Known rows, with every step that occurs
mulu/rupu/fonema/kare/diviz/momel: 1.116, -0.620, -2.843, 0.820, -1.134, 1.406, 2.729, 2.584, 2.950, 2.893, -0.445, -0.487, -0.613, 0.544, -2.096, 0.651, -3.241, 1.004, 1.782
kare/diviz/momel/fonema: -2.648, 0.568, -3.819, -3.449, 1.948, 0.741, -1.760, -2.218, 0.796, 0.084, -0.320, -0.201, 0.080, 2.099, 1.051, 2.029, -0.017, -1.026, -4.112
momel/diviz: -0.630, 2.302, -1.271, 0.772, 2.586, -1.147, -5.062, 0.419, -0.194, -5.752, -1.510, -1.426, 0.540, 1.798, -0.088, 1.887, -1.379, 0.192, -2.691
pusuk/fonema/rupu/mulu/momel/diviz: -0.369, 2.884, 3.239, -1.077, 3.872, 0.382, 2.867, -1.260, -3.180, -0.751, -2.339, -0.569, -3.947, -1.988, -2.368, -2.995, -0.171, 2.215, 2.106
mulu/momel/fonema: -3.472, 1.409, 0.787, -1.448, -0.672, -0.575, -3.754, -3.419, -0.584, 0.914, -0.309, 0.835, -3.585, -2.106, 1.218, -2.256, -0.179, -0.897, -0.191
fonema/kare/diviz/momel: 1.518, -0.998, -5.434, -0.573, -1.255, 0.908, 2.855, -0.789, 0.726, -0.828, 0.705, -2.040, 2.817, 4.351, 1.993, 2.886, -1.478, -0.359, -1.153
kare/mulu/rupu/fonema: -1.342, -2.236, -0.572, 2.380, -0.484, 0.036, -2.991, 3.233, 0.509, 1.370, -0.281, 4.245, -2.733, -1.140, -0.981, 0.274, 0.766, -0.030, 1.444
rupu/fonema/kare/mulu/momel/diviz: 4.788, 1.024, 1.496, 2.247, -1.340, 0.972, -2.784, 4.373, 0.163, 0.551, -0.706, 1.392, -4.009, 0.496, -1.337, -1.911, -1.619, 0.380, 2.466
fonema/kare/diviz: -0.172, -0.979, -3.754, 0.726, -3.138, 0.783, 1.413, 1.977, -0.884, -0.510, 0.192, -0.497, 3.335, 5.191, -0.078, 1.608, -1.051, 0.290, -0.159
fonema/kare: -1.251, -0.520, -1.862, 2.715, -3.534, -1.159, -2.037, -1.163, -0.465, -2.209, 1.182, -0.893, 2.799, 2.526, 1.745, 0.982, -1.597, -0.093, 0.151
momel/fonema/kare/mulu: -2.031, -1.354, -0.201, 1.979, -4.443, 0.345, -4.464, 0.546, -1.268, 0.780, 1.282, 3.587, 1.495, 2.714, 0.577, 0.789, 2.046, -1.798, -0.357
momel/fonema/rupu/diviz: -3.800, 1.002, 3.107, 0.368, 1.571, 1.437, -3.360, 1.714, -1.612, -0.491, -1.000, -0.123, -0.572, 0.187, -2.414, -3.040, 1.286, 1.432, -2.097
momel/fonema/kare/diviz: -3.185, 0.492, -1.252, -0.183, -3.452, 1.117, -1.579, 1.651, -0.791, 1.588, -0.330, 0.753, 2.128, 3.968, -1.809, 0.403, -0.453, -0.169, -1.062
diviz/momel/mulu/rupu/fonema/kare: 1.397, 1.390, -0.243, 0.303, -1.676, 0.455, 1.615, -0.235, 4.744, 2.134, 1.187, 1.574, -0.766, -3.684, -2.951, -0.370, -5.950, 0.296, 1.617
dero/pusuk/fonema/rupu: -0.807, 0.816, 1.764, -0.030, 2.068, -1.225, -1.977, -1.721, -1.778, 2.218, 2.994, -3.619, 4.375, 0.533, 2.260, -1.862, 4.157, -0.095, -0.063
fonema/kare/diviz/momel/mulu/rupu: 2.726, 0.265, -3.871, -2.728, -1.451, 2.951, 7.437, 1.631, 2.949, 1.599, -0.061, 2.069, 2.130, 0.478, -3.782, 2.371, -2.999, -0.729, 1.188
dero/pusuk: 0.599, -0.364, -0.789, -0.193, 1.921, -1.838, -4.671, -1.830, 0.084, -0.484, 1.493, -2.519, 2.337, 0.428, 5.522, 1.403, 2.144, -1.058, -1.568
diviz/momel: -0.958, -0.421, -4.325, -0.648, 1.756, -1.644, -2.241, -5.179, 1.215, -3.674, 1.114, -1.931, 0.633, 0.487, 4.663, 2.755, -1.005, -0.874, -2.883
mulu/rupu/fonema: -3.294, 0.010, 0.300, 2.357, 0.045, -1.256, -3.569, 1.037, 1.630, 0.506, -0.726, 1.044, -2.343, -2.385, -1.577, -0.607, -2.499, 1.045, 0.894
diviz/momel/mulu: 0.287, 1.219, -3.808, -3.095, 1.891, -0.416, -0.182, -4.944, 2.649, -2.466, 1.662, 0.541, 1.196, -1.192, 1.907, 2.444, -3.246, -1.248, -3.290
pusuk/fonema: -4.902, 0.239, -0.013, 0.943, -1.525, -4.388, -2.512, -3.457, -1.014, -2.101, 0.701, -2.185, 2.064, 0.485, 1.455, 0.060, -0.530, 0.039, -2.370
pusuk/fonema/kare/diviz/momel/mulu/rupu: 0.674, 0.826, -1.299, -2.610, -2.834, 0.143, 8.287, 0.649, 2.435, 2.582, 0.214, 0.358, 3.007, -0.377, -4.558, 1.120, -2.848, -0.488, 0.776

Rows
-0.944, -0.616, -0.931, 2.214, -3.129, 1.177, 1.396, 5.504, 1.208, 3.250, -1.050, 1.167, -0.423, 1.421, -3.916, -0.682, -2.858, 1.675, 2.699 -> mulu/rupu/fonema/kare/diviz
2.399, -3.899, -0.646, 0.552, 1.569, 0.343, 2.249, 2.420, 1.166, -2.011, -2.027, 1.180, -2.653, -1.293, 0.992, 2.582, 2.255, -0.665, -0.956 -> kare/mulu/rupu/diviz/momel
-1.030, -0.022, 1.649, -0.081, 2.275, -1.184, 1.834, -1.731, -0.415, -1.693, 0.143, -4.591, 0.776, -0.343, 0.365, -1.983, 0.287, 1.590, -2.613 -> pusuk/fonema/rupu/diviz/momel
-2.409, 0.012, 2.529, -0.545, 1.580, -0.595, -1.217, 0.157, 2.278, -0.880, -2.834, -0.798, -3.243, -3.638, -0.914, 0.275, -0.512, 0.077, -2.304 -> mulu/rupu/diviz/momel/fonema
1.854, 2.177, 0.452, -1.198, 5.271, 3.133, 2.022, -0.209, -2.658, -1.747, -2.467, 1.246, -4.913, -1.169, -1.379, -1.680, -0.166, 1.838, 2.608 -> fonema/rupu/mulu/momel/diviz
-1.622, 0.111, 1.960, -0.128, 0.381, -4.528, -3.928, -2.804, -0.519, 0.504, 1.910, -4.248, 3.235, -0.623, 4.502, 0.046, 2.242, -0.727, -1.983 -> dero/pusuk/fonema
0.071, -1.486, -1.996, 0.386, -2.567, 0.572, -3.201, -2.080, 0.201, 0.418, 2.002, 2.036, 0.965, 1.864, 2.518, 2.148, 1.576, -2.354, -1.073 -> diviz/momel/fonema/kare/mulu
-3.954, 0.635, -0.245, 1.028, 0.059, -1.222, -0.851, -2.427, -2.460, -0.533, 1.804, -1.480, 3.180, 1.359, -0.628, -1.948, 1.294, 0.692, -0.411 -> pusuk/fonema/rupu
2.185, 1.164, -0.418, -2.627, 3.914, 2.465, 3.224, -0.418, 1.705, -1.757, 0.545, -0.311, 0.399, -1.115, -1.440, -0.782, -1.645, 0.967, -2.506 -> fonema/rupu/diviz/momel/mulu
1.105, 1.779, 0.642, -1.422, 3.854, -0.115, 0.159, -1.276, -1.264, -3.383, -3.650, 0.610, -6.084, -1.965, 0.689, 0.197, -2.223, 1.218, 0.550 -> rupu/mulu/momel/diviz
3.075, -2.379, -1.450, 1.492, -4.220, 0.894, 1.456, 0.286, -1.525, 0.810, 1.150, 2.306, -0.987, 1.643, 2.481, -0.403, 1.347, -1.575, 3.290 -> fonema/kare/mulu/momel
2.909, 2.813, 5.152, -2.321, 5.841, 0.377, 1.799, -0.616, -2.605, 1.888, -1.153, -2.830, -2.859, -2.826, 0.671, -3.155, 2.497, 1.387, 2.489 -> dero/pusuk/fonema/rupu/mulu/momel/diviz
3.911, -3.907, 0.289, 2.300, -1.963, 0.773, 3.868, 3.590, 1.302, -1.128, -1.128, 0.666, -0.821, -0.008, 0.373, 2.086, 1.146, -0.519, 1.218 -> fonema/kare/mulu/rupu/diviz/momel
-4.712, -0.171, 0.877, 0.217, 1.605, -1.083, 1.693, -3.335, -3.348, -0.255, 0.177, 0.580, -0.019, -0.343, -0.154, -1.086, 0.631, 2.036, 0.458 -> pusuk/fonema/rupu/mulu
-1.309, -0.172, 2.670, -0.818, 3.392, -1.010, 0.706, -2.866, -2.891, 2.419, 1.325, -1.726, 1.368, -1.280, 2.770, -1.128, 3.453, 1.272, 0.750 -> dero/pusuk/fonema/rupu/mulu
-0.644, 0.393, 2.595, -0.674, 0.163, -0.133, 2.712, 3.389, 2.026, -1.648, -2.510, 2.027, -1.377, -3.472, -4.201, -0.231, -2.614, 0.892, -1.028 -> momel/mulu/rupu/diviz
3.046, -3.222, 6.511, 2.816, -3.603, -2.236, 2.174, 5.993, -0.424, 2.997, -0.510, -1.693, 1.736, -0.986, 0.095, -0.723, 4.586, -0.267, 2.024 -> dero/pusuk/fonema/kare/mulu/rupu/diviz
6.424, 0.773, 4.139, 0.335, -1.225, -1.381, -0.570, 2.637, -1.181, 2.157, 0.492, -2.607, 0.450, 0.411, 1.722, -1.283, 3.614, -1.556, 2.325 -> dero/pusuk/fonema/kare/mulu/momel/diviz
-1.601, 0.780, -1.043, -1.073, -0.285, 0.219, 1.364, -0.059, 1.660, -0.704, -0.363, 3.740, 0.450, -2.531, -3.309, 0.969, -1.973, -0.600, 0.342 -> momel/mulu/rupu
-0.017, -1.841, -1.045, 1.132, -2.705, 1.345, -0.504, -0.016, 0.935, 1.824, 0.768, 3.558, -0.032, -0.261, -0.412, 2.034, 2.175, -2.366, 1.587 -> diviz/momel/fonema/kare/mulu/rupu
-2.756, 1.880, 0.713, -1.361, 0.853, 2.690, -2.039, -2.306, -1.897, 2.626, 0.784, 1.400, -2.207, -1.162, -1.097, -4.088, 1.659, -0.291, 1.781 -> mulu/momel/fonema/rupu
3.366, 1.554, 4.140, -3.739, 4.161, -0.229, 2.997, -0.915, 1.656, 1.771, 1.644, -4.270, 2.473, -2.792, 0.492, -2.351, 1.246, 0.442, -2.649 -> dero/pusuk/fonema/rupu/diviz/momel/mulu
0.965, -2.741, -2.682, 2.853, -4.005, 0.037, -1.460, 0.883, -1.391, -1.254, 1.575, 2.402, 2.469, 3.839, 2.049, 1.982, 1.724, -1.215, 0.675 -> fonema/kare/mulu
5.272, 0.226, -0.245, 1.483, -1.657, 1.469, -0.118, 3.076, -1.367, -1.485, -0.839, 1.235, -1.595, 2.183, -0.100, 0.196, 0.553, -1.097, 2.426 -> fonema/kare/mulu/momel/diviz
